Each row was made from one walk, in order. Every step used is in the known rows, and no mark comes twice. Write each row's walk.
Known rows
U -> S -> Y: [  3  55   5  -4 -36   7 -16  15  -8 -41 -16 -23  23 -21  -1  -5  24  -5
  -7 -11 -37 -10  43  15]
P -> Y -> Z: [-14  14   5  32  -6 -59 -22  15  13  14  -9 -25  23 -37   2  11  30  34
 -17 -47   2  27  27 -12]
U -> Z -> A -> S: [-11   1   5  -1  25   1  60  14 -20  -8 -40  29 -23  -1   8   8  -2 -19
 -17 -34  23  -5  57   1]
X -> A -> S -> Y -> Z: [ -8  -8  20  19 -16  -1 -15 -13  -9  -9 -28  15 -29 -15  -1 -39  32 -22
 -35  -7   3 -18  -2   4]
Z -> A -> S -> U: [-25 -16   8  -6  37  -7  43  20   0 -27 -26  -9 -18  31  -9  20   0   9
  16 -28  39   6  46  -3]
P -> Y -> Z -> U: [-18  -7   9  40  -2 -68 -25  11   4  12  -6 -25  35 -23  15  -2  28  25
   4 -29   4  44  15  13]
X -> A -> Z -> U: [-49  12  17  39   7 -58  27   3  -3 -11 -16 -43  17  28   8  -7  -9  -9
  -6  13  33   4  30  -2]
S -> Y -> Z -> A: [  9  11  19  31 -10 -16  -7  -1  12 -31  -6  27 -22 -19 -12 -16  30  -2
  -4 -18 -17 -14  14   0]
A -> X -> Y: [ 18  43   1  15  30   3  15 -16 -21 -11  -7 -57   0 -12   3  -3   1  31
   0  23  -3   3  57   3]
P -> Y -> Z -> U -> S: [-32   4  13  33 -25 -61 -22  34   3  -1 -19 -19  72 -36   9  19  28  26
  -5 -18 -13  47  28  19]
S -> Y: [ 18  46   3   2 -13  -1 -15  -6  -9 -32  -5 -31 -12  -6   5 -25  24  -8
   4 -23 -22 -17  30   9]
A -> S -> U -> X -> Y: [  4  -6 -25  16  21   7   2  11 -33  14 -12 -45  -7  17  24 -13  22  25
  43 -16  40  11  41   6]
A -> X -> Y -> Z -> U -> S: [  1  11   9  34  -1  -7  -4   0 -20 -16 -16 -33  44 -32  11  -1  12  28
   5  60 -20  33  37  36]
P -> Y -> Z -> U -> X: [-20 -14   1  56 -29 -80 -28  22  10  24  -3 -22  36 -19  24  -8  44  33
  17 -37   6  40  18  -6]
Y -> Z -> A -> S -> U: [-26 -41   8  11  23 -16  26  14   9 -17 -25  11 -25  11 -11  14  15  11
   9 -17  37  18  24  -5]
A -> X -> Y -> Z: [ 18  21   2  32  16  -7  -2 -19 -12  -2  -4 -39  -6 -31   4  -9  13  36
  -7  32  -6  16  35   4]
U -> X -> Y -> Z: [ 21  16 -14  54 -14 -18 -32   8 -16  24   1 -26   7 -32  21 -24  33  31
  21  -5  10  15  16  -2]
U -> X -> Y -> Z -> A: [ 12   6   0  64  -1 -21  -7  20  -6  15  -1  13   4 -24   8 -11  25  28
  23  -7  15   6  23 -10]
X -> Y: [ 24  48  -8  24  26   1 -10   7 -32   1  -2 -54  11 -20  17 -12   4  17
  14  -9  10   4  40  17]
P -> Y -> Z -> A -> S: [-32 -18  21  29  18 -54  13  23  16  21 -27  39  -5 -14   3  18  13  21
 -25 -61  20  19  30 -16]
S -> Y -> Z: [ 17  22   3  22 -26 -13 -31 -13  -1 -22  -2 -11 -18 -26   4 -30  40  -2
  -3 -14 -22  -3   7  11]
U -> S -> Y -> Z -> A -> X: [-10  19  31  14 -29  -4  17   3  22 -53 -21  34   6 -27 -29  15  24  14
 -27  23 -46 -10  44  -3]

Write each row's walk
[  2  -7   9  36  33  -4   9   4 -18  13 -22  26 -24 -14  16 -12   5   9
   0 -12  20   7  21  13]  X -> Y -> Z -> A -> S
[-11  28  29   7  21 -24  49   6  19 -37 -15 -11  -9   6 -18  29  -7  20
 -16   2   0  -8  65 -25]  Z -> A -> X
[-12  -5   3  -4  36   5  80   0  -6 -50 -23 -13   1   4 -40  37   4  14
   1  16  20   2  79 -15]  S -> U -> Z -> A -> X
[-53  -1  -7  38 -12 -46  30  16   7  -9 -12 -53  14  32 -15  11  12  19
  10  -3  53  -2  42 -44]  S -> U -> X -> A -> Z
[  1 -19   9  11 -10 -12 -24 -20 -13 -13 -13   4 -32   2  35 -51  34 -19
   9  -8 -14  14  -6  38]  A -> S -> Y -> Z -> U
[  3  12  28  21  -6 -15  17 -21  20 -42 -10  24 -33 -15 -23  -7  25  11
 -18  12 -30 -12  31 -11]  S -> Y -> Z -> A -> X
[-29 -40  17  43 -26 -42  -7  13  -4  16 -25   1   3   4  19 -28  29 -10
  -1   0  31  15   1  -2]  Y -> Z -> U -> X -> A -> S
[ -3  -3   7  30  -6 -42 -20   6   0  -9  -5 -31   9  -9  16 -16  20   5
  17   1   5  32  10  23]  Y -> Z -> U
[ 18  27   1  24  49  17  65 -10 -36 -19 -23   0   3 -23  -9  10  -7  11
  -8  21   4  -9  75   1]  U -> Z -> A -> X -> Y
[-33 -20  17  68 -28 -78 -23  25   5  25 -17 -13  53 -20   3  -5  40  21
  -3 -17  19  24  10 -14]  P -> Y -> Z -> U -> X -> A
[-48  28  20  31 -30 -24  12   4 -11 -35 -23 -19  38  11   3 -14   7 -24
 -14  24 -10 -12  28  16]  X -> A -> Z -> U -> S -> Y
[-27  -1  30  34  12 -61  27   9  30  -7 -17  12   9 -24 -24  37  14  46
 -31 -21  -2  17  51 -34]  P -> Y -> Z -> A -> X
[-20 -17  14  58 -33 -50 -19  19   1   2 -14 -17  25  -9   5 -20  33   1
   6  12  20  15   5  -7]  Y -> Z -> U -> X -> A
[ -1  15  19  -3   8   2  19   0  -7 -27 -22  28 -39  14   8 -16  12 -17
  -4 -36  -7 -24  31   7]  Z -> A -> S -> Y
[  1   6 -24  -6  17   6  33   7 -27 -28 -18 -47  13  -8 -13  10  18   2
  16 -10  29  14  56   8]  S -> U -> Z
[  1 -25   4  25 -38 -25 -27  -8  -6   1 -10  10 -30   6  42 -57  48 -11
  21 -15  -9  12  -5  21]  A -> S -> Y -> Z -> U -> X
[ 22  24 -10  40  12  -7 -26  -2 -22  10  -1 -31   4 -37  15 -18  17  22
   7   2   7  17  18  18]  X -> Y -> Z
[-37  10  -7  39 -19 -69  17  13   8   2  -1 -48   3  35  40 -15   9  12
  28 -16  20  19  38 -10]  A -> Z -> U -> X
[-11 -26  25  31 -13 -11 -17 -19 -18 -14 -23  10 -14  -6  12 -51  31 -32
 -14   8   1  -3 -12  30]  X -> A -> S -> Y -> Z -> U
[ -7  23  20  24 -37  -8  -7  23  10 -41 -19  36  16 -30 -20   2  30  -2
 -15  -5 -34  -7  25   8]  U -> S -> Y -> Z -> A
[ 12   2   7  41  24 -17  -6 -24 -20  -6  -2 -42   7 -18  17 -22  11  28
  13  48  -2  28  24  28]  A -> X -> Y -> Z -> U
[  3  23   4  14  17  -9  51  18 -13 -23 -26  12   4 -15  -6  15   4 -11
  -7 -23  13  -7  60  -4]  U -> Z -> A
[-17  31   9   6 -15 -24  -4  32  -7 -28 -20 -42  52  -5  14  12   5  -1
   8   5 -11  24  45  31]  Z -> U -> S
[ -7 -11   1  42 -32 -51 -25  14   8   3   0 -28   9  -6  23 -21  39  12
  27  -4   5  30  10   5]  Y -> Z -> U -> X
[  7  33  16  25  45  -1  37  -3 -11 -20 -10 -17  -2  -6 -10  13 -12  26
   0  20   2  -9  64  -4]  Z -> A -> X -> Y
[-17 -12 -17  -6  -1 -13  14  21  -2  -4 -17 -43 -13  28  13   0  24  16
  27 -34  38  15  43 -14]  A -> S -> U -> X
